Each row was made from one small tree. The marks that hang from a mark follow it in brackets, in alphabetical order. Every link used is in the known rows. Write each row's tree.
Known rows
sigu[nugu]: [ -3.2, -29.1, -33.3, -25.9,  16.0,  -6.4, -14.5, -21.0, -26.6,   4.1,
  -3.2,  25.0, -40.7,  -5.1,   1.0, -28.6,  16.3]
nugu[vomor[gapo sitok]]: [ 15.5,  22.1,   7.9,  24.2,  24.5,  23.1,  11.7,  11.8,   4.2, -15.0,
 -17.7,  25.0, -15.6,  19.2, -26.4,  -4.0,   1.5]
bidoka[vomor[gapo sitok[moseg sigu]]]: [ -9.5,  20.4,  28.2,  32.9, -28.8,  19.4,  -2.9,  16.0,  23.5,  20.0,
   2.2, -49.0,  32.0, -43.2,   9.5,  12.0, -15.1]
sitok[moseg sigu[gapo nugu[vomor]]]: [ 15.3,  -0.7, -31.5, -44.5, -18.5,   4.9, -11.0,  -6.1,  15.1,  10.4,
 -13.0,  -2.7, -37.2,  22.7,  34.8,   7.3,   8.5]
sigu[gapo nugu[moseg vomor]]: [ 28.3,  -4.0, -24.3, -58.5,  19.8, -11.0,  -5.3, -16.1,  -3.4, -29.9,
 -20.1,  30.3, -44.4,  53.0,  -2.0,  -6.2,   3.2]
vomor[gapo sitok[moseg sigu[nugu]]]: [ -9.0,  20.6,  -8.7,   4.3, -22.7,  16.3, -28.3,  -6.4,   8.4,  42.1,
   3.3, -11.6,  -3.8, -17.8,  37.4,  -7.3,   1.6]
bidoka[vomor[gapo sitok[moseg]]]: [ 11.7,  17.1,  39.6,  29.9,   3.1,  16.3,   0.9,  15.7,  11.7,   4.5,
  -3.3, -46.4,  29.3, -36.7, -10.9,  -6.2, -19.5]
gapo[vomor]: [ 11.7, -33.2,   1.0,   4.9,   2.2, -14.7,  20.6,  -0.8, -11.1, -20.3,
  -3.2, -14.3, -16.3,  -3.6, -34.6, -10.4,  10.3]
bidoka[vomor[gapo sitok]]: [ -1.2,  15.8,  21.6,  46.4,  26.2,   8.4,   6.2,  17.5,  12.3, -16.8,
 -11.1,  -4.8,  11.1, -30.6, -32.0,  -5.4,   2.5]
moseg[gapo[vomor]]: [ -4.1, -16.3,  14.9,  17.5,  12.5, -17.4,  10.8,  -6.4,  -6.4, -31.9,
  13.3, -23.4, -11.8,  -2.8, -30.5,  -5.9,  10.3]
bidoka[vomor[sitok[moseg]]]: [ 12.4,  -6.3,  24.9,   0.9,   3.9,  20.9,  11.7,  12.9,  -2.2,  19.2,
   3.8, -15.5,  40.5, -45.0,  -7.5,  -5.2, -35.0]
moseg[gapo[vomor[sitok[sigu]]]]: [-22.1,   6.4,   9.5,  36.4,  -2.3,  -0.4,  13.0,   6.6,  13.4,  -0.1,
  20.9,   7.2,  18.4, -21.9, -11.9,  17.8,   2.8]
nugu[moseg]: [ -0.8, -31.8,   4.8, -28.9, -15.8,  -4.0,  -4.0, -15.0, -40.2,   0.3,
   7.3,  -5.9,  -5.6,  28.6,  -2.5, -14.5, -18.3]
sigu[gapo[vomor] nugu[moseg]]: [ 26.8, -14.7, -14.3, -32.7,  11.4, -34.6,  -0.9, -14.5,   4.5, -33.9,
 -11.6,   2.3, -26.8,  28.7, -14.0,  -7.9,  14.4]
bidoka[vomor[sitok]]: [  0.4,  -7.1,   9.0,  17.6,  27.3,  12.9,  16.7,  14.6,  -1.7,  -2.3,
  -3.0,  22.4,  23.9, -40.7, -30.1,  -4.5, -13.2]
sigu[gapo nugu[moseg]]: [  9.8, -14.1, -23.7, -40.6,  11.9, -19.8, -20.6, -16.8, -18.6, -10.2,
  -9.5,  23.4, -25.9,  37.7,  13.8, -16.9,   9.0]
nugu[moseg sigu]: [-13.6, -11.9,  -5.0, -43.2,   4.0,  11.9,  15.0, -24.1, -55.5,  -7.7,
   6.9, -17.3, -16.4,  28.8,   7.9,  -6.7,  -3.9]

Write each row's tree
[ -8.0,   8.0, -27.9, -22.6,  -3.0,  -1.8, -19.8,  -3.0,   2.8,  22.0,
  -3.9,  52.7,   4.9,  21.6,  31.2,   6.9,   1.6] -> vomor[sitok[sigu[gapo nugu[moseg]]]]
[-13.8, -11.5,  21.1,   4.9, -43.4,  -9.3,   1.2,  -7.9,   4.2,   5.2,
  27.1, -66.6,   7.3, -15.8,  10.7,  11.8,  -6.9] -> sitok[moseg[gapo[vomor]] sigu]
[  9.2,  13.7,  26.0,  26.1,  -9.4,  20.7,  -9.7,  10.3, -11.5,  25.9,
  -1.2, -21.3,  18.9,  -1.1,  10.0, -14.5, -15.0] -> vomor[gapo sitok[moseg]]
[  9.6, -15.0,   2.8,   4.8, -42.0, -17.5,   7.7,  12.8,  13.2,   6.4,
  -3.8, -51.2,   4.1,   9.1,  12.7,  14.5,  10.8] -> sitok[moseg sigu[gapo[vomor]]]
[-15.7,   1.7, -17.4,  28.4,  -2.8,   8.2,  -1.7,  24.2,   1.3,  25.4,
  -7.7,  44.7,  18.1,  15.3,  17.4,  10.5,  14.3] -> vomor[sitok[sigu[gapo]]]
[-17.1,   6.5,  22.6,  10.1, -16.5,  -4.1,   9.0,  -5.0,   7.0,  -3.7,
  27.3,  -1.9,  30.0,   0.7,  -6.8,  22.1, -21.3] -> nugu[moseg[gapo[vomor[sitok[sigu]]]]]
[  6.5, -11.8, -25.0, -30.1, -16.9, -32.7,  -4.8, -13.6,  15.4, -17.2,
  -5.7,  -4.3, -24.3,  24.2,   5.3,   9.5,  20.4] -> sitok[sigu[gapo[vomor] nugu[moseg]]]
[ -1.8,   3.8,  21.2,  33.3,  27.9,  -2.6,  17.1,   5.9,   2.4, -16.0,
  12.7,  15.5,  16.3, -17.3, -32.4,  -0.6,  -2.7] -> moseg[gapo[vomor[sitok]]]
[-28.6,  -8.4, -11.7, -27.3, -30.0,   2.0, -33.2, -27.5,  -9.3,  28.6,
  26.9, -28.0, -17.3, -17.2,  46.0,  -6.9,  -2.2] -> sitok[moseg[gapo] sigu[nugu]]
[ -5.4,  13.2, -16.0, -18.5,   7.8,  -7.7,  -9.2,   2.2,  26.1,   0.5,
  -6.2,  32.7,  14.5, -12.8,  10.3,  14.4,  -3.6] -> bidoka[vomor[sitok[sigu[gapo nugu[moseg]]]]]
[ -4.1,  11.4,  39.8,  14.1,  14.3,  15.9,   1.9,   6.3,   3.4,   6.6,
  20.0, -25.6,  44.1, -47.5,  -4.0,  -0.5, -36.3] -> bidoka[vomor[sitok[moseg[gapo]]]]
[-24.7,  13.5,  -2.6,  46.2, -14.3,  14.8,  -8.9,  13.0,   0.5,  20.1,
  -1.7,  10.4,   3.8,  -1.2,   8.6,   3.5,  12.4] -> vomor[gapo sitok[sigu]]
[  3.0,  13.2, -19.0,   9.3,   5.9,  18.3,  14.0,  24.3,  15.7,   5.6,
 -18.4,  55.3,  -0.1,  27.9,   2.1,  22.2,   7.8] -> nugu[vomor[sitok[sigu[gapo]]]]
[ 30.9,   7.4,  -8.1, -17.0,  30.6, -19.2,   5.5,  -0.4,  11.7, -18.0,
 -13.1,  39.2,   0.5,  17.0, -14.7,  -2.1,   2.2] -> sigu[gapo[vomor[sitok]] nugu[moseg]]
[ 10.4,   2.1,   0.7, -23.7,  15.8, -14.8,  32.7,  -5.7, -17.8, -40.8,
 -10.8, -27.4, -14.7,  39.9, -13.6,   9.9,  19.4] -> nugu[moseg sigu[gapo[vomor]]]
[-21.9,  17.5, -25.6,  19.8,   2.2,   7.4, -24.3,  -5.0,   8.5,  20.2,
  -5.0,  27.3, -19.8, -11.4,  15.4,  -5.9,  23.1] -> vomor[gapo sitok[sigu[nugu]]]
